Each row was made from one path, in order. Every step used is in the known rows, and no mark comes twice. Write each row's path.
Known rows
namuk/rokiran: [ -3  -4   7  -5   2  -1   3  -2   0  -4  -4  -3  -1  -4   3   0  12  -7
  -2   7  10  -2   3   4   2   4  -1  -4   2 -19  -4  -6   1  -1  -7  -7
   0  -9   6   3   4]
nugal/zasuv/togik/taku/zukofis/vekor: [  2   0  -4   2   2   6  -3  10   6   2   5  -2  -7   2  -2   2   6  10
   5  -3 -24   4   0  -2  -4   0 -10  -6   0  18  17  23   4  10   1   4
   0  19  -6   5  -9]
rokiran/namuk/gazib/bazik: [  4  -4  -7   0  -3 -15  -2   7  -7  -1   0 -10   0  -1  12   1   0 -21
  11  -1  -2  -4  -1 -10   8   1 -11  -2  -5  -4  -4   1   6   0   5  -6
   4  -4  20   4   3]
pepu/bazik: [ -2  -3   3  -3   6   8   5  -4  -5   0   1  -1   6   4   2  -2   6  -2
   1  -2   6  -3   1   2   4   4  -6   2  -6  -3  -2 -21  -2  -1   0  -4
  -1  -3  -9  -1   2]
zasuv/nugal: [  0   1   8  -5   0  15   0  -4  -4   3   4  -4   4   0   7  -2   2   2
  -2  11   7   6   1  11   2   1  -8   0   0 -15   1  -8   2   1   0   1
   1   2  23  -1  -2]
pepu/bazik/rokiran/togik/taku/zukofis: [ -4  -7  -9   0   0  -5  -1   5  -6   0   4  -8  -2  -1 -15   3 -31   6
   8  -2  -4  -2  -2 -19   5  -1  11   4   1 -10   0  -1  -3  15  -6 -13
  -6  14 -17   0   2]
surov/vekor: [ -1   1   4  -1   3  18   1 -11   1  -3   1  -4   3   1   5   0  21  -5
   0   3   1  -5   5  -5   6   1   1  -1  -3   3   1 -14  -2 -10   0   5
   6   0   4   1   3]
zukofis/taku/nugal/zasuv/togik/rokiran/namuk: [  3   1   9   5  -4 -12  -5  -1  11  -1  -2   5  -7   5  -4   1 -18   5
 -12 -28  -7   3   0  -1  -4  -3   4   3  -1  34   7  17  -1   2   2   3
   2   5 -34  -3  -6]
vekor/surov: [ 3 -4  9 -1  0  6  4 -4 -5 -1  2  0  4 -4  6 -2 11 -6 -4 -1 -2  0  4 17
  1  2  0 -5 -2  7 -3 -6  1 -6 -4  2 -1 -2  6 -3 -1]
namuk/rokiran/togik/taku: [ -3  -3   0  -3  -2  -8  -3   4   0  -5  -5  -7  -4  -7  -6   3   3  -7
  -1   6  10   0  -2 -20   0  -4  10  -1   9 -25  -1  21   3  10  -6  -8
   0   2  13   1   3]
bazik/rokiran/togik/zasuv: [ -2  -3 -27   4  -5  -1  -1   3  -4   0   0  -8   2  -9  -3   0 -22   1
   5   6  26  -5   2   8   0  -3   8   0   6  -7  -7  -6   4  -7  -4 -10
   2  -5  18  -2   0]
gazib/namuk: [  2   9   5  -7  -2  12   3   0  -3   0  -2  -3   2   2   2   0  15  -8
   8   7  -3   0   0   4   2  -2  -6   1  -4 -10  -5 -10  -4  -9   4  11
   1  -5   2  -2   3]
bazik/gazib: [  0  -2   1  -3   2  -5   1 -11  -6   1   0   1   3  -3   6   1   8  -9
  -1  14   8   3   2  19   3   2 -11  -3  -4 -15   0  -6   1   0   4   6
   1  -1  23   5   6]
taku/nugal/zasuv/togik/rokiran: [  3   1   8   4   1  -4   0  -5   8   1  -2   3   1   4  -8  -3  -9  21
  -7 -11   0   2   3   6  -5  -2  -3   8  -4  18   2  12  -5  -1  -5   1
  -1   4 -24  -3  -4]
zukofis/taku/nugal: [  1  -1  13  -4   7  10  -1   4   6  -3  -3   5  -2   3   3  -1  -2 -11
  -3 -10 -12  -1  -1  15  -5  -2  -2  -3  -1  18  -5  -8  -1  -6  -6  -3
   1   3 -17   1  -3]
surov/vekor/zukofis/taku/nugal/zasuv: [ -3   2   2   1  10  20  -2   5   9   0   0   7  -2  -1  13  -2  17   0
 -17 -17 -31  -1   0 -16  -2   3   0   1  -2  23   3 -17  -4  -7  -4   7
  -2   1 -37  -5  -6]
togik/rokiran/bazik: [ -1   4   4   2   2  -3   3  -7   3  -3  -3   5   8   1  -3  -3   8   7
   9   2  11  -6   3 -11  -1   1   3   1   3 -13   6  -5   7  -1   2  -9
   4   1  16   2  -1]
zukofis/vekor: [  2  -2  -1  -3   3  16   2  11   3  -1   0  -4   1   2   5   3  16 -11
   6   5   1  -4   2   9  -7   1  -8  -9   1   6   2  -6   5  -4   2   2
   2  -2   9   6  -2]
surov/vekor/zukofis/taku: [ -2   1   6  -1   3  21  -2   2   3  -6   1   2  -3  -1  10  -2  24  -9
  -9  -4 -22  -3   4 -17   4   2   4  -8   5  -2   0 -18   0  -5   1  -1
   3  -5 -18   0  -4]
rokiran/bazik/pepu: [ -2   6  -7   1   2   5   6  -2  -4  -1   2  12  -2  -1   1  -4   7  -4
   8  13   6  -5  -4  11  -4   6   7  -3   5  -8   0 -19   3  -2  -2   9
   3  -5  26  -2   4]
rokiran/namuk: [  1  -1  -3  -1  -2  -1  -1  -4  -2  -2  -3  -5  -2  -5   9   3   2 -14
   6  -6   5  -1   2   0   6   2   3  -2  -5   0   6  -8   5   1   3   8
   4  -2  15  -1   0]
rokiran/bazik/gazib: [ -3   1  -4   0   6  -7   2 -16  -4   4   0   9   5  -3   8   0   9  -4
   6  15  12   1   1  12   3   5   0  -4  -4  -9   7 -12   7   0   8   4
   1   1  41   6   3]
vekor/zukofis/taku/nugal/zasuv/togik: [  1   1   3   2   8   9  -3   7   7  -1   0   8  -9   1   6  -4  -5   9
 -17 -15 -28   7  -3   8  -4   1  -1  -3  -1  21   1  -3  -3   0  -5   3
  -4  -3 -39  -4 -12]
nugal/zasuv/togik/rokiran/bazik/pepu: [  0   9  -5   9  -4  -8   3  -5   0   0   4  15  -1   4 -10  -6  -2  21
  -6   5   8  -2  -3   5  -7   3   5   3   7   1   7   4   0  -2   1   8
   5  -1   4  -5   1]
nugal/zasuv/togik/taku/zukofis/vekor/surov: [  4  -5   4   3  -2   6  -1   9   3   4   9   1  -5   0   1   2   8  13
  -1  -7 -28   6   2   6  -5   1  -5  -9   0  33  16  28   3  10   0   5
  -4  19  -9   1 -10]
surov/vekor/zukofis: [ -2   1   0  -1   4  22   2  -4   1  -4   1  -2   1  -5   9  -2  25  -2
   0   3 -11  -2   5 -18   6   3   4  -3   0 -15   0 -20  -1  -3  -1   4
   1  -7  -4  -1  -4]
nugal/zasuv/togik/taku: [  1   2  -5   3   0  -1  -3  -3   1  -3   3  -2  -2  -2   1  -4   5   8
  -8  -3  -6   3   0   1   1  -4 -13  -1   3  10  12  17  -2   2  -2   4
   4   6   4  -3   0]
vekor/zukofis/taku: [ -1   2   4  -3   4   9  -1  11   0  -6  -1   3  -4  -3   9  -3  11 -11
  -6  -2 -18   0   0  -2  -1   1  -2 -10   6 -17  -1 -14   3   0  -1  -4
   0  -8 -16   0  -7]
zasuv/togik/rokiran: [  3   1  12   2  -6   0   1  -9   2  -5  -2  -1  -1   5 -12  -2  -2  11
  -1   3  10   2   5   6  -1  -3   1   1   3 -13  -2  12  -1   0   0  -8
   4  -3  -1   2  -2]
zukofis/taku/nugal/zasuv: [  0   1   3  -1  10   6  -1   8   5   0  -1   6   0   2   9  -1   0  -4
 -13 -15 -18  -1  -3  10  -7   0  -8   0  -5  32   3  -7  -1  -8  -4   2
   1   6 -27  -2  -3]
togik/taku/zukofis/vekor/surov: [  4  -8  10  -4   0  13   1  13   3   2   6  -3   0  -1   2   4  13  -5
  13  -4 -25   1   3   0  -5   0   0 -10   2  14   9  16   6  10  -3   0
  -6  18   4   4  -6]
taku/nugal/zasuv/togik/rokiran/namuk: [  3  -1   4   6  -4 -14  -3  -7   8   1  -4   1  -3   2  -4   1 -17  13
  -4 -20   0   4   2  -1  -1   0   4   9  -5  23   7  15  -1   4   1   9
   0   4 -18  -4  -5]
pepu/bazik/rokiran/namuk/gazib: [ -3 -10 -11   2  -3 -10   1   1 -12   1   5 -11   4  -2   4   0 -24 -13
  -1  -5  12  -5   0   4  10   2  -8   3  -4   5  -7 -24   2   4   3 -15
   0  -9 -11   2   4]
namuk/rokiran/togik/zasuv/nugal: [ -6  -3  -6  -3  -5   2  -2  -4  -2   7   1  -7   1  -7   3  -1  -4   7
  -1  14  30   4  -1   1   1   0  12   2   6 -32  -5   3   7   2  -1 -10
  -4   0  31  -3  -3]

Which path is each row?
[  3  -1   2   7  -5 -16  -3  -5   3   3   0  -5   0   0  -2  -1 -17   7
  -7 -16   0   5  -1  -1   3  -3  -4  11 -10  23  -1  16   3   3   4  -4
   1   4 -22  -2  -6]
taku/nugal/zasuv/togik/rokiran/namuk/gazib
[ -4  -7 -16   3   5  -6  -2  12   1   3   3  -4   4  -1  -7   2 -33   8
  -9 -15   3  -3  -6 -14  -3  -2   1  10   0  26   0   1  -7   7 -10  -5
  -7   9 -26  -8   3]
pepu/bazik/rokiran/togik/taku/nugal/zasuv
[  6  -4   4   4 -11 -23  -3   0  -2  -2   0  -8  -2   6  -4   0 -12  -2
   7  -4   5  -1   1 -11   5  -3  -3   2   1  -6  -5  22   3   5   7 -14
   6  -5  11   4   1]
zasuv/togik/rokiran/namuk/gazib/bazik
[ -3   4   1  -6  -6 -14  -3  -1  -4   3  -4  -3  -3  -4  -8   7   6  -9
   2  20  10   6  -6 -14   1  -6   9   1   6 -33  -5  25  -5   9   6   8
  -6   2  20   4  12]
bazik/gazib/namuk/rokiran/togik/taku
[  2   1   3   0  -6  -9   0  -2   1  -5  -4  -6   2  -3  -1   3  -2  -5
   7  -9   8  -3   5 -13   2  -1   2   1   0 -10   5   6   4   5   3   1
   3   0   4   0   0]
togik/rokiran/namuk
[  1   4   2   5  -3  -6   1  -6   2  -2   0   1   2   3  -6  -3   1  19
  -9  -3   5   1   4   2  -2  -2  -8   3   0   0   6  13  -1  -2   1  -1
   4  -1 -11  -3  -2]
nugal/zasuv/togik/rokiran
[  2   4  -5   8  -8 -18  -3  -7  -3   0   2  -8   0   0  -1  -2 -10   7
  -8  -9   5   2   1  -6   4  -4 -11   6  -5   8   5  14   7   2   9  -6
   5   1 -10  -1  -3]
nugal/zasuv/togik/rokiran/namuk/gazib
[ -1  -2  11  -2   7  24  -2   3   9  -3  -1   5  -4   1   8  -1  14  -7
  -7 -12 -26  -1   1 -12   0   1   8  -2   1  10  -5 -16  -4  -4  -6   1
  -2  -1 -31  -1  -6]
surov/vekor/zukofis/taku/nugal
[ -3  -8  -4  -1   3   2   4   3  -6  -3   3  -4   5   1  -2  -1 -16   1
  -3  -1  13  -6   3  10   3   5  -8   1   1   1  -5 -27  -6  -2  -4 -10
  -1  -9 -13   0   6]
pepu/bazik/rokiran
[ -1   0   6   5   6  17  -4  -1  11  -1   2   8  -8   4   8  -3   7  10
 -20 -17 -29   5   1  -7   0   2   3  -1  -1  28   2  -7  -7  -4  -2   7
  -1  -2 -40  -4  -8]
surov/vekor/zukofis/taku/nugal/zasuv/togik
[ -4   6   6  -5   1   2   4  -3   0   1  -5   4   1   0   2   0  19  -2
   7  10   7  -3  -1  -6   3   4   6  -1   2 -16  -2 -13   2  -3   2   2
  -3  -9  16   3   3]
gazib/namuk/rokiran/bazik
[ -2   1   9  -9  -3  -9   2  -7  -4   4  -4   2   0  -2   1   4  16 -10
  -2  20   8   5   0  11   3   2  -4  -1  -2 -26  -7   0  -7   0   6   9
  -5 -10  14   6  12]
bazik/gazib/namuk/rokiran
[  0   4   3   7   5  -5   1 -11  10   4  -3  11   4   5  -5  -4  -9  25
   0 -12   3   1   0   0  -5   1   5   8  -2  22   9   4   1  -1  -1   0
   0   6  -6  -3  -6]
taku/nugal/zasuv/togik/rokiran/bazik
[ -6   0   4  -6  -1 -10   3  -8  -9   8  -2   2   2   4  -8   6  -1   0
  -1  14  19   5  -5  -5   5   1  12   5  -6 -27 -12  -5  -8   5  10   5
 -10  -7  -3   2  11]
pepu/bazik/gazib/namuk/rokiran/togik
[  0  -7 -15   0  -5 -16  -5  20  -8  -2   5 -14  -4  -2 -11   4 -28  -7
  15   8 -14  -4  -5 -25   4  -5   0   1   5 -14  -6  19   2  11  -6 -21
   1  13   9   5   4]
namuk/gazib/bazik/rokiran/togik/taku/zukofis
[  0   1  -3  -1  10   4   2   2   4   2  -3   1   4  -2   7  -1   3   2
  -3  -9  -8   0  -1   9  -3   2  -8   5 -11  19   3 -10  -2  -6  -7   8
  -2   5 -12  -4  -3]
taku/nugal/zasuv
[  2   7   3  -7  -1   3   2  -9  -6   5   0   2   3   1   2   3  13 -10
   6  16   2   5  -1  13   3  -1  -8   1  -6 -15  -4  -6  -5  -5  10  17
  -1  -3  18   3   8]
bazik/gazib/namuk
[  1  -1   8  -5   9  12  -1  12   6  -3  -3   6  -3  -2   7  -2   2  -9
  -4 -10 -25   2  -2   1  -5   1   3  -5   3  -1  -6 -14  -1   1  -8  -4
  -4  -4 -27  -1  -9]
vekor/zukofis/taku/nugal
[  0   3  -4   3   2   2   0  -9  -2  -1   1   0  -2   0   3  -3   3  11
 -10  -2   0   4   2  12   2   1 -10  -1  -5  10   7   2  -1  -6   0   6
   4  -2  -1  -2  -3]
nugal/zasuv/togik
[  1   8  10   2  -7  -9   1 -20   0   5   0  11   3   8 -10   0   2  14
   9  16  13   5   0   6   2  -1   4   3   1 -16   1   7  -2   0  16   6
   0  -3  24   4   4]
zasuv/togik/rokiran/bazik/gazib/namuk
[  4  -1 -11   1  -6 -15   1  14 -11  -1   3  -2  -5   0   6   0  -3 -23
   8   6  -3  -5  -6   0   0   2  -5  -1   1  -7 -10  -1   1   1   2   4
   5  -7  18   0  10]
rokiran/namuk/gazib/bazik/pepu
[  2   0   6   2   5   4  -3   0   7   0   0   8  -7   6   2  -2  -9   5
 -16 -16 -15   4  -2  20  -4  -1  -5  -1  -3  37   3   2  -4  -7  -4   3
   1   3 -30  -2  -6]
zukofis/taku/nugal/zasuv/togik
[  4  -8   6  -2   0  16   4  11   0   0   3  -1   3   0   8   3  18  -9
   1  -1  -2  -2   3  19  -7   3  -1 -11   1  21   0  -2   5  -5   0   2
  -2  -1   6   3  -3]
zukofis/vekor/surov
[  0   6  -2   8   0  -5   1 -12   4   0   0   8   4   3  -4  -5  -1  25
  -3  -3   9   0   2  -6  -1   1  -2   2   1   7  13   6   6  -2   3  -4
   4   2   5  -2  -5]
nugal/zasuv/togik/rokiran/bazik
[ -3   4   4  -5  -4 -10   0  -6  -6   5  -5  -1  -2  -2  -6   8   2  -7
   2  20  15   7  -4   0   3  -1  12   1  -2 -33 -10   6  -4   2   8  10
  -6  -7  13   3   9]
bazik/gazib/namuk/rokiran/togik
[ -2   2 -18   3  -2   6  -1  -4  -3   2  -3  -5   3  -6   3  -1  -1  -1
   9   4  17  -2   0   1   1  -4  11  -1  -1 -12  -4  -1   8  -6   0  -5
   2   2  19  -4  -6]
rokiran/togik/zasuv
[  3  -4  10  -1   1   3  -4  -5   8  -3  -2  -1  -4   2  -5  -1  -7   1
   2  -5  -5   5   0   9  -2  -5   1   1   3  13  -2  16  -5   6 -10   0
   0   7   4   1  -3]
zasuv/togik/taku/nugal
[ -1   3 -11   1   5   0  -4   7   4   2  -4  -3   1  -4  -1   1 -10   1
   0 -10  -9   1  -7 -17  -5  -6   6   7  -2  16   4  16   1   4  -7   7
  -2  15  -4  -7  -4]
rokiran/togik/taku/nugal/zasuv
[  3   1  -5  -2  -2  -5   3  16 -11  -2   4  -1  -1   2   1  -4   4 -16
   5  16  -5  -6  -6   7  -4   1 -10  -1   4 -14 -16  -5  -3  -4  -4  -2
   4  -8  15   1   9]
namuk/gazib/bazik/pepu
[  4   0  -4  -3  -1  -3   4  15  -6  -3   1   5  -4   4  -1  -1   6 -11
   8  12  -3  -7  -4   8  -7   4  -3  -3   6  -9  -8  -5  -7  -3  -7  10
   4  -9  18  -2  11]
gazib/bazik/pepu
[ -4   3  -8  -4  -6 -10   0  -8  -4   8  -4  -1   1  -7  -1   4   5  -3
   6  21  22   3  -2   2   1  -3  11   2   0 -31  -9   7   0  -3   9   5
  -6  -6  23   2   6]
bazik/gazib/namuk/rokiran/togik/zasuv
[  3   2  14   3   1  -4  -2   1  11  -3  -1   8  -2   8  -7  -2 -11  13
 -15 -18 -10   2   0   8  -8  -4  -4   3   2  28   2  15  -4  -4  -2  -4
   2   5 -39  -2  -6]
zukofis/taku/nugal/zasuv/togik/rokiran
[ -4  -6 -12   2   1   1   2   3  -8  -1   2  -5   3   1  -9   2 -28   2
  -2   1  18  -5  -1  -1   4   2   9   3   2  -6  -8 -17  -4   1  -2 -10
  -2  -6 -12  -2   4]
pepu/bazik/rokiran/togik
[  0  10   5  -2  -3  -9   3 -12   0   5  -2   9  10   4  -4   1  11   5
  11  15  11   1  -1  -4  -1  -1   0   4  -1 -23   2  -1   0  -1  14   8
  -1   1  25   4   7]
togik/rokiran/bazik/gazib/namuk
[ -2   5   2  -5  -5   2   2   2  -3   1  -6  -5  -3  -1  -7   5   5  -4
   3   9   9   2  -3 -11   1  -3  15   2   0 -28 -10   4  -3  -3   1   4
  -3  -9   0   0   4]
gazib/namuk/rokiran/togik
[  2  -2   2  -6   2  12  -1  15   6  -1   3  -6  -2   0   0   4  13  -8
  18   1 -21  -1   2 -10  -4  -1  -6  -8   2   1  10   9   5  11  -2  -3
   0  19   4   7  -5]
togik/taku/zukofis/vekor
[  3 -12 -14   0  -5 -17  -1  14  -3  -4  -1  -8  -4  -3   5   5 -18 -14
   8  -6   5  -7   2  -1   5   5  -6  -3   4   5   1  -5  -3   1  -3   3
   3  -9  21   1   9]
gazib/bazik/rokiran/namuk
[  1   3   8   5  -2  -2   1 -14   5  -3  -1   6   2   6  -8  -4  -2  16
   6   2  14  -1   4   0   0   0   7   0   5  -8   5   4   4   1   3  -9
   4  -1  17   3  -4]
zasuv/togik/rokiran/bazik
[ -5  -8 -24   4  -1  -1   1   2  -6   3   2  -7   6  -4  -5  -1 -25   6
   3   0  27  -7   1   3   2   0  10   3   2  -1  -9 -18   1  -4  -2 -14
  -3  -5  -2  -4   1]
pepu/bazik/rokiran/togik/zasuv
